Each row was made from one small tree. The marks that hang from a mark follow it in brackets, in the order of their numbers. Every link used is in the known rows. Write each row's tree.
In the rows, 128 means zero.
Known rows:
K538(K342(K467 K484 K755(K545) K876)): [122 149 144  99 107  99 161 164 130 152 159 127 171 129 121 146 179 138
  83  89 121 140 101  89 137 119 122 146 116  79 136 122 113 142 153 128
  96]
K545(K484(K342(K467(K126) K755 K876))): [138 149 151 111 137 108 138 137 120 138 145 129 132 122  98 133 151 141
 111 118 134 159 123 127 148 200 111 122 109 148 110 128 150 137 114 147
 126]
K342(K467 K876): [137 105 141 128 117  83 145 130 113 144 140 113 119 114 129 125 152 111
 108  90 129 138 112 109 113 109  96 108 110 105 141 124 132 140 139 121
 122]
K484(K342): [147 132 120 124 144 122 128 141 116 145  87 106 120 128 110 121  81 125
 144 132 131 185 152 156 136 147  99 117 120 179 122 124 103 147 110 114
 138]
K484(K342(K467)): [144 119 131 123 131  97 126 142 112 138  95 110 130 118 116 128 104 107
 139 115 127 185 143 165 124 152  77 114 112 152 130 130 111 149 122 118
 132]
K472(K126): [145 119 114 130 142 139 102 102 127 122  82 101  76 131 115  99  69 111
 151 131  84 125 156 157 139 105 152  86 103 155 148 104 107 123 127 132
 164]
K885(K991): [123 117 103 160 146 140 120 127 134 134 111 143 105 133 124 116  82 128
 207 125 107 125 135 168 133  67 122 132 151 137 144 112 145 128 106 112
 162]
K538(K342(K467(K126))): [126 113 131 139 170 126 139 123 142 131 107 112 117 128 130 129 124 118
 152 114 102 132 145 167 131 115  88 132 127 146 169 102 109 133 139 122
 143]
K885(K342(K467) K991): [105 106 129 151 162  90 113 127 104 104 119 113 134 127 123 130 110 129
 221 121 101  69 125 117 122  84  87 126 159 116 170 128 143 137 101 126
 133]
K342(K467(K126 K311) K484 K755 K876): [130 125 179  78  10  72 146  84 120 150 151 141 130 132 141 155 217 146
 100 103 136 135 105  92 135 152 160 104 102  43 115 133 126 102 160 152
  69]
K681(K290): [165 105 132 135 132 133 133 142 116 157  77 108  95 144 122  82  95 128
 151 118 153 146 145 134 132 109 119 132 119 164 163 135 101 101 113 154
 172]
K538(K342(K467 K484 K755(K545))): [120 139 141 110 109 118 144 172 137 139 136 129 166 129 124 142 152 127
 104  94 119 135 119 135 138 118 111 141 121  91 147 116 107 132 152 128
 109]
K484(K342(K467(K126 K311))): [144 117 139 116 117  99 119  89 125 131  83 115 112 126 145 136 112 119
 148 130 123 187 155 181 133 169  82 110 108 150 116 125 108 138 125 127
 128]
K991(K885(K545(K484) K889)): [110 129  94 159 154 165 112 137 174  91 150 135 128 128 135 135  86  97
 123 160 123  89 129 142 140  76 199 161 142 169 127 146 184 131 135 117
 146]
K472(K126(K681(K290 K311))): [159 120 123 139 130 155  88  63 118 146  49 103  76 154  94  79  74 102
 163 151  95 148 148 145 139 153 155  91  91 177 154 139  89  99 155 157
 178]
K876(K342(K467(K126 K311) K484 K755)): [ 99 122 154  88  85 109 136 113 106 165 114 143 117 146 139 162 161 138
 121 130 121 124 144 146 131 164 134 112 139  88 118 131 105 136 145 134
  81]
K342(K467(K126) K876): [137 102 151 123 119  82 155 100 104 139 135 118 102 117 148 122 166 123
 119 101 128 136 120 122 108 111 105  98 113  97 133 118 125 106 148 127
 122]
K342(K467 K484): [133 111 151 131  59  99 134 152 107 128 120 128 116 116 108 129 136  92
 138  98 141 133 125 154 126 117  92 105 113  84 173 126 125 113 146 132
 130]
K311(K681(K126 K290)): [140 108 139 137 137 166 133 126  91 197  61 122  86 159 135  66  82 142
 144 136 180 172 143 114 127 117 105 110 127 182 171 144 117  89 144 150
 174]
K885(K342(K484 K755(K545) K876) K889): [115 149 117 100 113  99 136 150 100 106 154 135 169 138 111 135 148 146
  99 124 144  59 108   4 132 100 161 134 134  85 123 178 129 119 132 149
  66]
K545(K885): [127 127 114 156 138 159 108 127 153 122 132 128 106 128 115 124  95 109
 121 165 131 131 154 157 155  83 104 127 113 123 126 125 101 132 122  95
 157]
K342(K484 K755): [130 132 143 104  52 132 135 171 118 151 124 130 136 135  96 131 137 139
 125 113 145 127 128 123 142 119 169 110 124 102 141 124 111 101 135 132
 105]
K885(K342 K545(K467) K991): [102 117 125 159 189 113 107 122 108  75 127 119 157 107 145 133  98 148
 237 121  90  92  98 114 109  95 143 159 184 125 144  99 163 155  83 115
 129]
K885(K342(K755(K545) K876) K889 K991): [102 141  91 123 162 102 124 130 116 102 160 158 174 142 127 131 132 156
 161 128 110  51 100  25 125  59 162 157 159  87 111 178 161 135 112 139
  84]
K342(K467(K126(K681)) K484 K755 K876): [134 127 180  92  24  77 157 104  95 160 154 126 135 133 105 138 218 130
 107 100 135 133  91  84 115 143 163  98 105  46 127 152 118  79 191 150
  80]
K755(K545(K876 K885)): [135 153 109 145 147 158 124 137 155 124 164 149 133 117 171 126 131 124
  64 129 154 149 126 153 136  93  85 137 120 105  83 108  85 123 118  94
 156]
K290(K681): [133 122  90 121 137 154 122 105 109 176  92  97 101 126 155  94  92 126
 190 133 151 153 134 167 119 124 120 126 123 139 123 130  91 114 107 113
 144]
K755(K342(K467) K545(K538 K876)): [150 146 113 125 151 134 152 161 145 106 180 152 164 100 188 128 170 130
  60  90 132 123 109 166  79 166  58 142 134 101  76 102 130 148 124 112
 149]
K991(K885(K342(K467 K755) K889)): [ 96 106 108 138 140 124 104 142 143  98 147 119 141 137 129 146 117 101
 111 149 119  50 142 103 121  78 181 134 137 153 144 178 146 121 143 123
 112]
K876(K342(K467 K755)): [100 108 133 102 140 116 135 159 101 168 119 128 134 136 129 147 139 127
 110 115 115 123 138 146 115 140 119 117 144 115 122 130 108 156 136 118
  95]
K991(K885(K342(K755) K889)): [ 99 118 101 140 151 142 106 142 147 103 140 115 134 143 126 141 101 114
 115 160 122  50 148  96 129  74 199 136 144 173 138 172 141 120 135 120
 116]
K885(K545): [139 112 122 141 144 145 129 141 135 114 100 101 130 114 146 116  79 124
 167 127 123 135 123 158 130  82 136 134 146 137 135  83 134 131 119 107
 140]
K991(K885(K545(K484 K538))): [121 128 116 159 154 173 128 149 174  99 159 115 127 120 139 136 105 112
 114 168 125 111 129 169 126  98 183 152 150 166 120 104 187 130 132 111
 159]
K467(K126(K681)): [145 113 135 152 131 155 124  57 122 139  73 100  64 141 132 104  98 121
 172 143 119 134 155 183 121 126 130  88 128 161 134 117  92  67 171 125
 160]
K484(K342(K467 K755(K545) K876)): [141 136 141  86 112  78 148 155 104 154 137 122 169 121 137 137 154 138
  78  98 136 191 110 112 119 150 108 120 106 105  81 137 109 145 138 120
  93]
K290(K681(K126 K311)): [ 90 121 106 123 139 170 119  94  83 193  82 146  99 131 154  87  89 142
 191 166 181 181 141 172 119 158 111 100 126 152 132 122  90 105  89 113
 143]
K876(K342(K467(K126 K311) K484)): [104 121 147 108 103 110 136  98 104 157 104 139  94 141 142 153 138 124
 136 135 123 128 150 159 132 159 105 111 139 104 134 127 107 142 141 129
 106]
K755(K342 K545): [138 148 110 117 157 138 140 157 119 124 121 130 134 123 187 109  88 145
  94  92 124 110 141 165 120 129  86 122 129 132  84 108  94 132 133  97
 150]
K885(K342(K755) K545 K991): [103 123 129 127 162 114 118 141 117  99 126 105 180 126 134 133 108 164
 233 137  98  67 101  92 130  65 163 155 185 105 135 103 156 136  93 122
 102]
K472(K126(K681(K290))): [165 122 121 142 128 143  94  65 124 141  60  83  65 152  95  80  72  99
 165 138  85 136 145 146 136 130 157  94  94 169 155 140  89 103 162 156
 179]

Which tree is each row?
[136 150 106 169 172 169 135 136 179  93 185 162 157 104 121 133 149 141
 193 144 115 133  78 155 117 121 135 187 178 120 115  75 222 158  75 132
 166]  K885(K545(K484 K538 K876) K991)
[129 126 167  87  30  71 158 161 101 157 169 134 158 122 102 145 206 129
  87  83 144 133  88  69 123 127 151 111 106  46 135 143 131 117 155 141
  75]  K342(K467 K484 K755 K876)
[142 110 160 117  41 114 121  71 122 138  89 132  92 138 156 131 146 112
 147 118 144 143 138 159 140 149  99 102 106  91 153 129 126  87 167 149
 131]  K342(K467(K126 K311(K681)) K484)
[101 116 127 135 147 137 113 147 135 123 135  88 125 139 134 141 105 127
 118 153 125  68 150 116 132  88 184 121 145 180 138 138 122 117 131 108
 126]  K991(K885(K342(K755)))
[153 122 109 171 163 171 127 138 161 103 187 162 127  83 129 138 186 123
  88 107 133 182 105 162  58 199 119 146 144 164 112  89 161 163  84 125
 164]  K545(K467 K538 K876)
[126 171 100 150 162 158 102 129 165  98 158 167 130 128  74 133 104 106
 107 181 134 141 142 129 179 159  98 162  97 144 106 170 153 161 104 131
 151]  K545(K484(K342) K885(K889))
[103 103 153 141 136 155 130 128  78 180  63 178  94 151 120  73  88 151
 154 166 197 187 156 142 132 158 105  97 125 185 176 125  98  89  88 152
 168]  K681(K126 K290 K311)
[101 127 104 148 134 139 111 136 139  99 138 118 119 143 116 139  96 103
 126 162 133  53 147  93 135  75 184 136 142 165 158 174 144 117 136 122
 126]  K991(K885(K342(K484) K889))
[116 124 159 131 139 110 126 121  86  76 116  99 140 105 141 132 124 146
 183 123 125  99 112 100 113 138 150 130 161 119 152  95 128 117 110 128
 113]  K885(K342(K484) K545(K467(K126)))
[127 140 101 158 140 165 122 139 158  66 175 147 142 124  86 135 135 110
 107 209 134  86 136  94 127 101 111 156 135  84 128 155 162 138 121 131
 131]  K545(K538 K885(K342(K484) K889))
[145 130 124 174 175 176 124 153 149  80 172 159 114  88 105 129 142 125
  94 121 120 167 121 182  91 227 113 141 134 168 114  91 205 157  99 142
 174]  K545(K467 K484 K538)
[138 157 118 123 155 140 122  91 142 110 151 165 127 108 221 133 148 158
  80  77 125 139 125 173 101 202 101 135 127 146  57 101  91 144 108 105
 150]  K755(K342 K545(K467(K126 K311) K876))
[102 117  96 154 164 143 106 133 146  98 132 111 117 142 128 135  86 104
 126 163 124  53 152 104 129  71 176 134 143 184 149 169 142 125 131 117
 133]  K991(K885(K342 K889))
[131 112 138 110  98 109 130 166 132 135 154 140 168 110 167 137 174 122
  72  77 138 139 107 155 106 119 106 116 118  79 101 116 107 114 142 123
 109]  K342(K467 K755(K545(K876)))
[140 155 131 107 108 115 154 144 108 146 138 125 121 131 114 120 130 147
 124 100 129 102 125  92 133 152 126 123 123 134 130 129 117 148 120 115
 128]  K755(K342(K484 K876))
[142 127 142  92 111  78 143 148 107 159 130 114 159 123 112 139 154 133
 103 106 130 185 115 107 123 158 117 118 107 124 103 143 116 152 128 125
  94]  K484(K342(K467 K755 K876))
[104 106 135 118 160 116 142 123  95 157 102 127  98 134 144 137 126 121
 133 128 115 125 153 168 114 136  95 107 146 125 133 121 105 140 138 117
 119]  K876(K342(K467(K126)))
[159 112 131 157 121 168 103  83 117 172  48 111  98 156  96  82  89 106
 160 148 144 166 140 144 133 170 118 115 112 193 153 157  86  88 158 148
 173]  K126(K681(K290 K311))
[ 99 123  87 138 162 120 102 131 127  93 130 153 159 145 103 131 106 140
 207 141 100  39 122  67 129  65 160 152 165 118 145 176 161 132 100 144
 100]  K885(K342(K755) K889 K991)
[107 131 101 159 179 160 117 142 166  65 164 117 147 126 128 142 105 111
 123 182 120  56 125 106 125  93 187 166 161 165 130 144 200 137 126 128
 132]  K991(K885(K342 K545(K484 K538) K889))
[129 123 178  83  33  70 166 131  92 153 164 140 141 126 119 141 220 142
  98  94 144 130  97  84 118 129 161 100 106  38 127 136 125  85 163 147
  77]  K342(K467(K126) K484 K755 K876)
[124 160 109 150 153 140 100 129 162  92 165 169 137 123  77 138 120  93
 102 171 134 142 136 137 173 162  82 161  93 126 112 176 158 162 112 134
 147]  K545(K484(K342(K467)) K885(K889))
[122 144 131 115 120 143 141 165 145 151 121 118 145 141  91 138 129 139
 133 115 117 130 134 121 153 120 144 144 129 139 161 113 105 138 131 127
 118]  K538(K342(K484 K755))
[127 143 124 152 149 152 125 151 129  77 173 150 146 101 164 131 137 130
  58 140 138 146 121 149  99 131  92 137 131  78  81 109 125 128 132 107
 145]  K755(K545(K467 K538 K885(K342(K484))))
[139 154 135 122 147 139 123 157 131 136 124 126 130 126  88 128 110 139
 123 128 135 159 138 146 159 194 115 127 116 180 114 121 143 145 101 139
 140]  K545(K484(K342(K755)))
[128 133 115 124 121 158 130 164 150 123 161 151 161 126 150 129 135 146
  85 141 128 138 124 158 121  86 139 135 134  74  73 111 129 113 137 110
 125]  K342(K755(K545(K538 K885(K991))))
[121 141 112 125 129 102 131 129 102 101 135 122 134 136  88 128 125 127
 138 135 141  57 121  10 135 102 141 131 135 121 162 177 137 134 118 148
  91]  K885(K342(K484 K876) K889)
[122 125 145 106 148 103 134 145  98 135 130  79 143 132 113 129 138 163
 127 122 129  79 126  43 132 119 141 109 142 142 136 126 106 132 110 128
  91]  K885(K342(K755 K876))
[152 108 143 147 130 159 123  55 107 155  53 119  74 152 128  86 108 127
 173 157 141 152 155 169 126 154 132  97 120 172 142 131  87  52 160 147
 168]  K467(K126(K681(K290 K311)))
[126 129  95 161 168 156 104 133 152  64 140 167 143  99 126 125  96 105
 145 117 117 126 104 135 122 139 160 171 137 144 123 132 194 154 109 138
 138]  K885(K545(K467 K484) K889)
[147 129 135 109 114  81 129 102 125 147 111 111 128 123 129 142 128 123
 119 117 126 193 130 125 136 169  87 121 102 144 110 134 118 171 120 123
 112]  K484(K342(K467(K311) K876))
[146 127 137 113 129  78 143 135 105 150 118 109 134 119 114 132 130 119
 116 109 131 189 124 118 124 153  86 117 107 139 118 136 118 159 124 119
 117]  K484(K342(K467 K876))
[141 161 118 142 157 157 132 149 146 125 159 146 127 113 162 121 131 135
  74 100 156 145 119 154 136 146  85 131 127 143  93  93 120 123 108 121
 163]  K755(K545(K484 K876))
[104 137 133 142 170 132 127 136 139 104 160  86 135 127 136 141 112 130
 124 159 125  71 121  88 142  98 184 146 154 174 132 122 162 138 120 112
 131]  K991(K885(K342(K876) K545(K484)))
[112 116  87 157 147 160 112 133 170  96 136 129 128 130 147 133  80  94
 129 159 122  93 133 142 128  50 203 156 144 161 130 146 165 126 143 107
 138]  K991(K885(K545 K889))
[137 133 127 140 144 151 149 160 147 110 178 150 151 102 105 146 182 141
  83 111 108 175 103 125  81 184 152 156 137 126 119 102 167 165 122 131
 126]  K545(K467 K538(K342(K484 K755 K876)))
[115 118 102 123 155 126 105 145 119  95 115 119 151 137 106 129 106 132
 144 136 123  50 138  60 128  99 149 130 142 143 145 169 128 126 114 145
  91]  K885(K342(K755) K889)
[141 113 133 133 106 164 102  64 144 174  54 122  74 159 164 102  77 143
 147 145 156 168 158 141 155 147 107 115 118 184 143 128 117 123 128 147
 158]  K467(K311(K681(K126 K290)))
[103 137 134  95 112 134 144 165  97 178 117 134 126 148 105 147 131 143
 116 130 129 123 140 120 134 142 152 118 149 117 126 131 100 145 130 121
  93]  K876(K342(K484 K755))
[125 114 160  98  11  98 114 126 139 135 124 138 140 127 128 154 164 118
 119 102 133 133 123 145 143 149 134 111 104  68 137 131 124 120 148 144
  89]  K342(K467(K311) K484 K755)
[123 142 148 101  91 102 142 126 154 152 145 122 154 136 110 157 175 138
 108 103 110 137 112  90 153 143 131 148 112 102 148 124 120 163 140 136
  91]  K538(K342(K467(K311) K484 K755 K876))
[119 128 151 111 109 117 145 145 134 140 125 127 143 134 109 143 162 131
 137 108 113 128 130 140 137 127 126 134 123 105 164 115 109 118 148 136
 112]  K538(K342(K467(K126) K484 K755))
[127 138 148 122 125 100 164 122 125 145 138 120 124 131 110 137 167 128
 131 108 116 135 118 104 137 122 109 135 119 109 168 116 117 134 146 132
 121]  K538(K342(K467(K126) K484 K876))
[132 130 130 113 115 144 118 122 143 133 142 151 141 117 184 136 157 155
  78  93 135 157 122 158 113 149 153 120 126 121  73 103  97 111 123 119
 117]  K342(K755(K545(K467(K126 K311) K876)))
[136 174 118 153 177 171 132 149 163  90 205 148 152 108 147 136 164 138
  49 158 156 125 114 130 130 152  70 153 134 106  77 101 140 137 102 122
 159]  K755(K545(K484 K538 K876 K885(K342)))
[123 153 130 111 122 143 145 171 141 146 128 125 155 138 117 135 129 144
 108 110 124 136 129 125 149 113 135 145 129 119 139 109  99 132 139 122
 116]  K538(K342(K484 K755(K545)))
[141 126 149  88 112  77 150 128 101 155 126 118 147 125 123 136 164 142
 111 113 130 183 122 116 119 158 124 111 109 117  97 137 112 130 134 128
  94]  K484(K342(K467(K126) K755 K876))
[165 107 139 122 111 160 110  23 142 162  44 116  60 163 190  98 104 152
 161 151 143 154 167 156 151 149 127 114 116 170 126 124 110  77 145 157
 161]  K467(K126 K311(K681(K290)))
[127 133  72 181 155 183 117 126 189  78 179 187 134 126 100 129 121 105
 138 203 112 119 129 152 120  64 121 173 139  79 107 148 191 145 118 119
 159]  K545(K538 K885(K889 K991))
[137 140 150  99  81  90 146  91 118 133 135 133 111 128 148 136 160 141
 129  99 120 104 127 118 131 174 109 118 111 105 123 131 121 139 136 128
 117]  K755(K342(K467(K126 K311) K484 K876))
[150 141 126 141 164 158 141 155 151  93 137 116 150 104 118 125 110 131
 143 154 126 163 112 161 127 158 120 156 148 144 108  81 191 153 105 131
 147]  K885(K545(K484(K342) K538))
[138 105 153 119  98  85 134  53 134 134 123 120  91 123 169 136 163 129
 123 111 121 140 128 132 127 135 105 103 106 103 120 115 127 123 142 132
 116]  K342(K467(K126 K311) K876)
